What can hang from each mark:
pugu: gunes
podobi: tizis
tifug: vuvom
seka: mafov
vepe: baga
mafov: pugu seka vogu
tizis: baga
baga: seka vepe vuvom
vuvom: fofopu tifug

Each row was made from one small tree. The marks that hang from a mark follow it in brackets, in alphabetical order. Every link used is in the known rows. Write each row's tree.
Known rows:
baga{seka{mafov} vepe vuvom{fofopu tifug}}: [-12.6 -10.0 -22.7  15.4   3.1  20.9   5.6   9.3   2.9 -11.5  17.5   7.4
  59.3   4.6 -11.5  -3.0  22.1  -6.9   1.7   1.5  -3.0  15.1]
vepe{baga{seka{mafov} vuvom{fofopu}}}: [-10.2  23.9  -5.4  11.1   2.7  20.1  -0.6  -9.7 -28.4 -11.6  28.7   7.1
  61.9   7.1 -11.9   5.3   4.0   1.1   5.7   0.6  -8.1  20.2]
baga{vepe vuvom{fofopu}}: [  4.5  -6.0  11.3   6.2   2.8  17.0   2.8   5.9  -3.3  -4.9   6.0  -3.2
   3.5   2.6 -10.8 -10.1  25.2  -1.4  -0.4  -4.9  10.0  25.8]
podobi{tizis{baga}}: [ 12.1  16.0   1.4  -0.4  34.5  -0.7   7.2  -3.0   2.1   1.2  -3.0  -7.9
   1.3   2.0  -0.6  -4.7   3.8  -7.6 -24.1   5.9   3.6  -6.0]
seka{mafov{pugu{gunes}}}: [ -4.4  -0.2  -6.0  -8.9  20.5  -7.1   1.6  -5.1   9.6  -3.5   9.6  -6.7
  65.8   1.9  24.4  -4.3  -1.3  28.8   5.7 -14.4 -15.9  11.0]
baga{seka{mafov{vogu}} vepe vuvom{fofopu}}: [-32.9 -11.0   1.0  15.0  12.4  18.1   8.0  10.2 -10.6 -20.3  16.2  10.9
  57.6   6.6  -7.0   0.2  20.0  -1.7  -1.2  -0.1  17.8  26.0]
tizis{baga{vuvom{fofopu tifug}}}: [  2.5  15.8 -15.3   2.2   0.1  14.9   2.7   0.1  20.2  -0.8  17.5  -7.9
  11.4   0.3 -12.1  -8.1   8.4  -4.5 -21.1 -11.3  -4.0   2.7]
baga{vepe vuvom}: [  5.7  -8.3   6.2   4.0   5.0  16.6   6.6   7.9 -18.8   1.9   4.8   2.5
  -3.9   6.2   2.8  -9.6  20.1  -2.9  -0.9  -2.1   6.6  13.5]
vepe{baga{seka{mafov{vogu}} vuvom{tifug}}}: [-31.0  19.6 -43.0  10.5   3.4  19.1   1.1  -8.5 -26.0 -12.5  27.6  10.3
  60.6   2.6   4.9   3.3  -2.2   3.8   4.7  -6.8  -6.8  -4.3]
mafov{pugu seka vogu}: [-16.4   8.2 -13.0  -8.9  14.8  -4.6   0.4  -7.2  18.8 -19.8  -1.5 -15.6
   6.0   2.7   8.8   2.4  -6.5  22.1  -7.1 -16.5   5.0   8.9]
tizis{baga{seka vuvom}}: [ -8.7  12.6   2.7   6.8   8.3  22.9  14.9   3.9 -17.9   0.2  25.2   7.8
  11.8  15.3   2.0   6.3  -2.6  -9.2 -23.5   7.2  -3.4   1.8]
tifug{vuvom}: [ 3.0  1.2  2.8 -4.5  0.2  0.8 -3.5 -1.8 32.9 -3.0 -4.0 -0.2 -0.5  0.9
 -3.1 -3.1 20.9  4.5  1.7 -1.5 -4.6 -1.0]
podobi{tizis{baga{vepe}}}: [ 14.7   9.7   2.1   5.0  36.3   7.8  10.1   1.3  -3.9  -0.7 -14.0  -6.5
  -2.4   0.6   0.7 -11.2  24.0  -7.2 -23.3   7.1  14.1  -1.3]
vepe{baga{vuvom}}: [  7.9  24.2  -4.8   1.2  -0.9  16.1  -2.8 -11.5 -34.3   0.8  16.5   0.7
   2.9   4.5   1.7  -4.2   3.3   4.8   3.9  -8.1  -6.2   6.3]
pugu{gunes}: [-1.5  0.6 -0.8 -1.1 11.7 -0.9 -3.5 -5.2 -3.6  1.2  6.5  1.1 21.6 -0.8
 22.3 -3.6  0.7 -3.8  0.4 -6.0 -5.9 -1.7]
tizis{baga{seka{mafov} vuvom}}: [-11.5  10.8   1.1   7.8  12.2  18.2  16.0   5.4 -20.9  -2.2  29.1  10.7
  51.8  16.6   1.1   4.3  -1.4 -10.5 -21.7   4.5  -7.3   3.3]
podobi{tizis{baga{vepe vuvom}}}: [ 17.8   7.7   6.6   3.5  39.0  15.6  13.1   4.9 -16.5   2.8   1.9  -5.6
  -2.0   9.2   1.7 -15.2  25.1  -9.8 -26.1   2.2  10.1   7.7]
seka{mafov{pugu{gunes} vogu}}: [-25.6  -2.3 -10.2  -8.7  25.6  -9.9   0.2  -4.5  11.7 -10.5   8.3  -4.8
  68.6  -1.0  29.5  -4.4  -2.9  31.6   5.0 -20.5  -2.8   9.8]
mafov{pugu{gunes} seka vogu}: [-17.7   8.9 -13.6  -9.8  26.4  -6.6  -3.7 -11.4  15.0 -17.9   5.4 -14.5
  26.8   2.3  31.0  -0.6  -5.5  18.1  -6.8 -22.8  -1.1   6.8]
baga{vepe vuvom{fofopu tifug}}: [  3.0  -6.0 -17.5   7.3  -1.1  16.8  -1.4   5.5  13.2  -3.8   6.4  -4.3
   7.2  -3.0 -10.6 -11.9  25.7  -1.4   0.4  -8.7   3.5  14.2]
tizis{baga{seka}}: [-11.1  14.2  -2.9   6.5   5.7  15.6  12.3  -0.1  -5.3  -3.7   8.6   7.4
  11.4   7.8   1.8   9.2  -2.6  -6.2 -20.9  10.7   1.3  -5.1]

Which tree is each row?
[-10.3  -7.2 -21.6  14.3  -0.2  25.1   5.1   7.3   5.9  -9.2  14.1   3.9
  19.1   3.8 -10.6  -0.6  20.4  -4.6  -1.0   3.5   0.3  14.8]
baga{seka vepe vuvom{fofopu tifug}}
[ -0.6  15.3  -1.3   6.7  36.1   7.1  14.4  -0.5  -3.8  -3.8   4.7   1.3
  13.1   8.7  -0.9   5.7  -1.0 -10.8 -25.2  18.3   1.2  -5.5]
podobi{tizis{baga{seka}}}
[-34.5  -9.9 -13.4   4.8  17.1   8.6  13.7   6.0   1.0 -19.6   0.1   5.1
  55.0   4.5   9.5   3.9  11.8  32.8   4.0  -2.1   9.7  18.8]
baga{seka{mafov{pugu vogu}} vepe}
[-30.5 -12.7  -4.2  12.6  14.5  17.1  11.4  10.4 -26.0 -13.8  15.8  14.7
  50.6  10.6   6.3   0.5  14.6  -3.7  -1.9   0.9  12.9  14.2]
baga{seka{mafov{vogu}} vepe vuvom}
[-13.2   7.7  -8.2   3.7  18.0  17.4  21.3   2.6   1.3 -10.6   1.4   1.6
  52.0   8.3   4.1   1.6  14.8  25.5 -15.0   3.1  -0.3  13.7]
tizis{baga{seka{mafov{pugu}} vepe}}
[-12.3  -9.9  -5.1   2.4  28.5  17.1  13.7   3.0 -16.5  -6.2  23.5   4.2
  74.0  14.2  27.4  -3.1  14.6  22.4   3.1  -5.3 -12.5  25.7]
baga{seka{mafov{pugu{gunes}}} vepe vuvom}
[ -9.9  21.8 -13.8   0.1  10.6  18.8   9.5 -10.6 -28.4  -8.0  28.9   0.5
  58.8  12.2   4.5   5.8  -4.7  32.9   8.4  -4.2 -19.5  19.8]
vepe{baga{seka{mafov{pugu}} vuvom}}
[-12.2  -9.3   4.7  14.3   7.9  19.8   8.9  10.1 -12.9 -11.8  17.3   9.2
  55.9   8.5 -11.8   0.0  22.1  -6.4   0.8   5.0   4.0  27.3]
baga{seka{mafov} vepe vuvom{fofopu}}
[ -8.6  -7.4   7.5  14.4   4.4  24.6   7.7   8.0 -10.4 -10.5  12.9   6.1
  14.3   9.0 -10.5   1.9  19.6  -4.6  -1.2   8.1   8.8  26.4]
baga{seka vepe vuvom{fofopu}}
[-12.8  -8.4   1.7   5.7  14.9  18.0  13.0   7.9   3.0 -14.3  16.9  -0.6
  59.6  11.3  -7.9   0.4  19.1  26.5   3.8  -1.3  -2.5  39.3]
baga{seka{mafov{pugu}} vepe vuvom{fofopu}}
[-11.4 -12.3 -29.2  12.5   6.1  20.4  10.3   9.7 -12.1  -4.4  17.4  11.6
  52.0   6.9   0.2  -2.6  17.0  -8.0   0.9   2.5  -7.5   3.8]
baga{seka{mafov} vepe vuvom{tifug}}
[ -8.6  -9.8 -27.3  12.0   2.3  25.0  10.5   8.4  -9.3  -2.3  13.8   8.5
  11.7   7.8   2.1  -0.5  16.2  -6.5  -1.7   5.2  -3.5   2.5]
baga{seka vepe vuvom{tifug}}
[ -6.8   6.3   2.9  11.2  11.1  31.6  18.7   7.4 -23.6  -1.4  14.2   8.4
   8.4  14.1   4.0  -0.6  17.2  -8.7 -22.7   7.9   6.6   8.6]
tizis{baga{seka vepe vuvom}}
[  5.7  27.1   1.3   3.2  -2.3  16.3  -6.1 -12.1 -19.2  -5.0  17.2  -5.8
  10.1  -0.1 -10.9  -5.4   7.7   6.1   5.9  -9.3  -1.5  18.5]
vepe{baga{vuvom{fofopu}}}
[-13.2  -9.2  -5.9  11.9   7.5  12.4   9.9   6.7 -14.9  -9.2   1.3  13.0
  47.7   5.1   0.0   3.0  17.3  -4.7   2.4  11.2   4.3   7.2]
baga{seka{mafov} vepe}
[-32.5  22.8 -19.4  10.8   5.5  10.5   0.7 -11.5 -30.4 -16.8  11.5  12.0
  57.0   0.5   5.5   8.7  -2.9   6.2   6.4   1.3   5.0  -0.4]
vepe{baga{seka{mafov{vogu}}}}
[  0.6  12.3 -24.9   7.6  34.5  15.5  13.7   3.4   0.4   0.6  20.6  -1.4
  17.0  11.4  -0.4   1.0  -0.6 -14.3 -26.7  10.2  -9.7  -9.6]
podobi{tizis{baga{seka vuvom{tifug}}}}
[  4.5  -9.2 -23.3   4.3   0.8  16.4   3.9   7.0  -2.4   2.7   5.1   0.3
   0.4   0.6   2.5 -11.6  21.5  -2.8  -0.6  -7.3  -0.9   2.5]
baga{vepe vuvom{tifug}}
[ -6.1  23.8  -8.4   8.5   0.9  24.9   4.9  -9.4 -40.7  -4.0  25.3   8.0
  14.6  10.1   1.9   7.8  -3.0   2.1   2.8   4.9  -8.9   6.9]
vepe{baga{seka vuvom}}
[ -9.2   4.0 -27.3  12.3  10.7  28.1  17.3   7.8 -10.0  -2.4  18.2  10.3
  52.4   9.0   2.0  -5.1  19.7  -9.5 -19.4   0.8  -6.2  -1.9]
tizis{baga{seka{mafov} vepe vuvom{tifug}}}
[-30.5  20.3 -18.7   1.1  14.6  16.6   9.1  -8.8 -26.2 -16.3  26.7   2.4
  61.0   9.7   8.9   6.2  -7.0  37.1   8.1 -10.3  -6.7  20.5]
vepe{baga{seka{mafov{pugu vogu}} vuvom}}
